What can hang from each mark
pedip: mubukud saroz
saroz: gage
kofo: duni
gage: mubukud
mubukud: gage gurur mokona
mokona: kofo mubukud saroz
duni: kofo
tamif: mokona

Every row comes from one small tree of marks. The marks that hang from a mark follow it in brackets, in alphabetical order. Every link used is in the known rows. Which tree was each row made from?
Known rows
tamif[mokona]: 0.696,-1.219,-1.416,1.907,-0.112,-0.535,-0.296,0.443,0.229,-0.427,1.738,-1.309,0.404,3.089,-1.841,-2.800,-0.592,-0.492,1.179,0.418
gage[mubukud[gurur mokona[saroz]]]: -0.835,-2.707,-0.857,1.465,0.633,0.381,-0.551,-0.100,-2.414,0.264,1.416,-1.934,0.215,1.145,0.336,-3.350,0.719,-1.034,2.222,-0.445
duni[kofo]: -1.759,-2.360,0.555,4.300,-1.321,-2.953,-1.641,-1.710,0.253,-0.930,2.548,-1.410,0.358,1.538,-3.675,-2.519,-0.060,1.849,1.263,-0.610
pedip[saroz[gage[mubukud[gurur mokona]]]]: -1.223,-3.009,1.803,1.495,-1.986,1.545,2.023,1.800,-1.903,3.306,1.605,-0.554,0.548,3.086,-0.033,-3.948,1.502,-1.273,2.511,1.269
saroz[gage[mubukud[gurur mokona]]]: -1.274,-1.968,-0.316,0.975,-1.808,-1.305,0.639,0.985,-3.382,2.929,2.124,-1.263,0.765,3.876,-0.122,-3.932,1.178,-0.138,1.606,0.405
pedip[saroz]: -0.537,-2.699,0.484,3.982,-0.372,1.841,0.032,0.065,0.714,0.442,2.099,-0.303,1.057,2.510,-2.895,-2.553,1.094,0.799,3.269,0.905
pedip[mubukud]: 1.337,-1.043,1.457,4.045,-0.837,0.073,-0.218,-1.036,-1.220,0.530,1.891,0.707,2.440,2.774,-4.513,-1.410,-0.849,1.234,2.757,1.842
mubukud[gage gurur mokona]: 0.433,-2.939,0.749,1.908,-1.359,-1.169,-2.128,-0.717,-0.420,4.350,1.011,-0.796,-2.774,2.940,-1.887,-2.715,0.856,0.901,1.730,-1.254
mubukud[gurur mokona[kofo[duni] saroz]]: 0.731,-0.492,0.523,0.600,0.527,-0.239,1.279,-0.586,-0.378,1.446,-2.467,-5.050,-0.364,-0.780,0.007,-4.909,-1.293,-0.004,-2.243,-0.088
gage[mubukud[mokona[saroz]]]: -0.141,-1.289,-1.232,1.953,1.924,0.991,1.036,0.199,-1.859,-0.704,3.836,-2.035,1.017,0.151,1.734,-2.606,0.996,-1.247,2.581,0.205
saroz[gage[mubukud[mokona]]]: -0.299,-0.845,-0.553,1.818,-1.106,-0.584,2.560,0.828,-2.312,2.122,4.467,-1.501,1.382,2.660,0.938,-3.029,1.144,-0.422,1.822,0.740
mubukud[gage gurur mokona[kofo[duni]]]: 1.364,-0.281,1.489,0.866,-2.540,-2.146,-0.363,-1.107,0.306,5.677,-2.707,-3.138,-2.726,-1.142,-1.305,-4.300,-0.997,0.085,-1.988,-0.263
tamif[mokona[mubukud[gage]]]: 2.862,1.827,0.917,1.933,-0.894,-1.605,-0.432,1.833,-0.270,3.040,-0.433,-0.263,-1.467,2.770,-1.874,-1.088,-0.569,-0.349,-0.311,1.458
pedip[mubukud[gurur] saroz]: 0.089,-3.134,3.129,3.842,-1.552,1.917,-0.896,0.026,-0.999,1.399,-0.934,1.251,1.608,3.155,-5.142,-1.994,-0.392,0.147,3.460,2.507
tamif[mokona[kofo saroz[gage]]]: 1.093,1.501,-0.726,-0.123,-1.792,-1.067,2.353,3.049,0.353,-2.804,0.845,-4.148,-0.112,2.805,1.464,-1.774,-1.206,-0.737,-2.015,2.087
mokona[mubukud saroz]: 1.334,0.129,0.766,3.196,1.352,-0.206,0.325,1.203,-2.085,-0.482,0.489,-1.491,2.033,3.507,-1.785,-1.278,0.422,1.336,0.572,1.315
mubukud[gage gurur mokona[saroz]]: 0.247,-3.112,0.521,1.274,0.323,-0.576,-1.210,0.125,-0.194,1.822,1.136,-1.615,-3.097,2.021,-0.610,-1.964,0.589,0.353,1.481,-1.006
tamif[mokona[saroz[gage]]]: 0.000,-0.242,-0.766,0.445,0.285,-0.613,2.638,3.123,-0.149,-2.690,2.793,-2.331,0.625,4.227,0.524,-1.565,-0.228,-1.190,0.363,1.486
saroz[gage[mubukud]]: -1.431,-0.453,-1.232,2.389,-2.838,-1.789,1.248,0.778,-2.382,0.689,2.850,-0.443,1.676,2.994,-0.725,-3.004,1.132,0.495,2.339,1.257
pedip[mubukud saroz[gage]]: 0.778,-1.658,3.721,3.729,-1.763,1.857,2.946,1.933,-0.423,1.052,2.276,1.098,2.648,4.081,-3.272,-1.005,0.002,-0.140,2.673,3.783
kofo[duni]: -0.383,-1.179,-0.011,2.654,0.121,-1.283,1.108,-0.894,-0.710,2.150,0.697,-1.636,2.023,0.840,-3.137,-4.117,-0.294,0.570,0.728,0.285
gage[mubukud[gurur mokona[kofo]]]: -0.072,-1.208,-0.765,1.898,-3.051,-0.890,-1.281,-1.376,-1.944,2.632,-0.843,-3.253,-0.190,0.538,-0.043,-4.311,0.209,0.340,0.664,0.175
pedip[saroz[gage]]: -0.693,-2.414,1.277,3.281,-1.976,0.884,2.326,2.075,0.330,1.032,2.966,-0.669,1.484,4.428,-2.043,-2.520,1.477,0.440,2.013,1.894
pedip[mubukud[mokona] saroz[gage]]: 1.697,-1.461,4.655,3.324,0.031,2.696,4.086,1.566,-0.410,2.497,3.403,0.028,2.127,3.684,-1.087,-1.383,-0.207,-1.019,1.814,3.442

Which tree is each row?
1.680,-1.900,2.967,2.170,0.309,0.458,-0.607,-0.101,-1.143,1.904,0.567,0.206,-1.921,1.727,-1.902,-0.437,-0.930,-0.275,2.171,1.078 : pedip[mubukud[gage gurur mokona[saroz]]]
-1.848,-1.545,0.741,2.661,-2.621,1.087,2.371,2.139,-0.705,0.869,2.781,0.151,1.815,2.328,-0.724,-3.078,1.632,-0.670,2.930,2.261 : pedip[saroz[gage[mubukud]]]
2.573,1.332,0.457,1.248,-2.580,-1.810,-1.248,1.048,-1.707,2.065,-4.515,-2.960,-0.115,3.337,-2.035,-3.283,-1.335,0.600,-2.793,1.846 : tamif[mokona[kofo mubukud[gurur]]]
1.213,1.528,-0.168,1.919,-0.760,-0.652,2.338,-1.194,-1.095,3.075,0.061,-3.700,1.195,-3.213,1.158,-5.290,-0.856,-1.158,-1.166,1.154 : gage[mubukud[mokona[kofo[duni]]]]
0.724,0.603,1.419,2.121,0.091,-0.919,2.130,3.323,-2.680,-0.213,1.277,-1.480,2.140,5.298,-1.222,-1.119,0.787,1.204,-0.035,2.223 : mokona[mubukud saroz[gage]]
-0.912,2.610,-0.591,0.512,-2.263,-1.867,3.973,1.554,-1.456,-0.490,-0.566,-3.681,1.432,-1.844,1.422,-3.942,-0.827,-1.164,-1.425,2.106 : mokona[kofo[duni] saroz[gage[mubukud]]]
3.120,3.983,0.892,0.468,1.180,-0.472,2.638,2.430,-0.773,0.019,-3.361,-3.811,0.873,-0.943,0.231,-2.943,-2.396,-1.585,-4.074,2.729 : tamif[mokona[kofo[duni] mubukud saroz]]
-2.376,-2.595,0.909,2.203,-3.740,0.024,0.873,1.973,-1.482,1.764,0.547,0.502,0.969,3.442,-1.992,-3.575,1.661,-0.593,3.074,1.724 : pedip[saroz[gage[mubukud[gurur]]]]
0.898,1.673,1.606,1.390,-0.740,-1.631,0.626,1.084,-2.429,1.733,-5.515,-3.430,1.233,0.257,-2.492,-3.827,-1.123,0.870,-3.192,1.353 : mokona[kofo[duni] mubukud[gurur] saroz]
1.655,-3.324,4.451,3.143,-1.270,2.106,-0.469,-0.233,0.148,4.627,0.280,1.467,-1.829,1.685,-2.737,-1.048,-0.424,-0.816,2.785,2.079 : pedip[mubukud[gage gurur mokona] saroz]
1.055,-1.380,0.098,1.288,-2.105,-0.991,-1.279,0.024,0.389,1.535,-0.913,-3.603,-3.902,0.900,0.431,-1.979,-0.132,0.919,-0.550,-0.646 : mubukud[gage gurur mokona[kofo saroz]]
3.908,4.118,1.896,0.939,-1.748,-2.175,1.600,1.505,0.427,4.072,-4.070,-2.294,-2.161,-1.512,-0.695,-2.885,-2.515,-0.789,-4.096,2.239 : tamif[mokona[kofo[duni] mubukud[gage]]]
1.275,-2.369,1.970,2.253,1.756,1.244,0.056,-0.123,-2.103,0.229,0.911,-0.989,1.004,2.899,-2.054,-1.518,-0.804,-0.203,2.000,1.170 : pedip[mubukud[gurur mokona[saroz]]]
-0.476,-1.065,-0.699,1.015,-1.500,-0.097,-0.521,-0.454,-1.936,-0.280,-0.667,-4.047,-0.529,-0.348,1.587,-3.749,0.334,-0.483,0.388,0.221 : gage[mubukud[gurur mokona[kofo saroz]]]
0.635,-1.721,2.846,0.960,0.271,0.747,1.832,1.373,-2.741,0.894,1.455,-1.012,1.256,4.843,-1.517,-1.221,-0.674,-0.574,1.087,1.590 : pedip[mubukud[gurur mokona[saroz[gage]]]]
-0.129,2.474,-1.377,-0.312,-2.567,-1.271,2.520,2.750,-0.658,-2.854,1.061,-3.550,0.148,0.615,2.984,-2.447,-1.143,-1.852,-1.033,2.488 : tamif[mokona[kofo saroz[gage[mubukud]]]]
0.829,-0.630,1.444,2.049,-0.749,-1.932,-1.967,1.057,-1.925,2.167,-1.903,-0.142,-1.786,3.249,-2.844,-1.180,0.410,1.640,0.925,0.474 : mokona[mubukud[gage gurur] saroz]
1.901,1.894,2.781,2.048,-3.839,-3.563,-0.781,0.139,-1.547,5.602,-5.886,-1.788,-1.666,-0.011,-3.335,-3.343,-0.921,1.649,-2.795,1.117 : mokona[kofo[duni] mubukud[gage gurur]]
1.346,1.993,1.584,1.511,-1.944,-1.379,2.094,3.017,-2.249,-0.565,-0.680,-3.701,1.737,3.852,-0.275,-1.597,0.065,1.904,-2.429,2.635 : mokona[kofo mubukud saroz[gage]]
-0.547,-0.227,-0.021,0.794,-4.522,-1.783,0.674,0.334,-2.479,2.739,-0.205,-3.050,-0.181,2.382,0.737,-3.957,0.528,0.018,-0.793,0.623 : saroz[gage[mubukud[gurur mokona[kofo]]]]
-0.427,0.310,-0.463,1.638,-2.639,-1.222,2.123,1.926,-0.212,-2.072,1.049,-3.937,0.774,2.886,-0.043,-2.092,0.176,1.310,-0.841,1.535 : mokona[kofo saroz[gage]]
0.742,-2.950,4.693,2.365,-1.124,2.220,2.431,1.761,-1.714,3.742,1.051,0.428,1.238,4.549,-2.567,-2.247,-0.125,-0.663,1.281,2.609 : pedip[mubukud[gurur mokona] saroz[gage]]
3.686,3.401,0.690,0.947,-1.446,-1.250,0.099,2.512,0.808,0.062,-2.063,-2.762,-2.471,0.242,0.988,-0.541,-1.165,-0.379,-2.249,2.613 : tamif[mokona[kofo mubukud[gage] saroz]]
1.468,0.671,1.640,1.614,-3.088,-2.065,-2.208,1.221,-1.251,1.663,-4.296,-2.213,-2.524,1.448,-1.876,-1.575,-0.152,1.931,-1.396,1.105 : mokona[kofo mubukud[gage gurur] saroz]
-1.471,-0.681,-1.194,-0.667,-1.344,-1.449,1.008,2.590,-2.120,-1.480,0.904,-1.211,0.233,3.586,0.544,-2.644,-0.243,-2.282,0.942,1.276 : tamif[mokona[saroz[gage[mubukud[gurur]]]]]
-0.015,0.122,0.051,0.961,-2.050,-1.280,0.769,-0.839,-2.011,4.186,-2.323,-3.262,0.500,-2.179,-0.228,-5.970,-0.867,-0.944,-1.286,0.153 : gage[mubukud[gurur mokona[kofo[duni]]]]
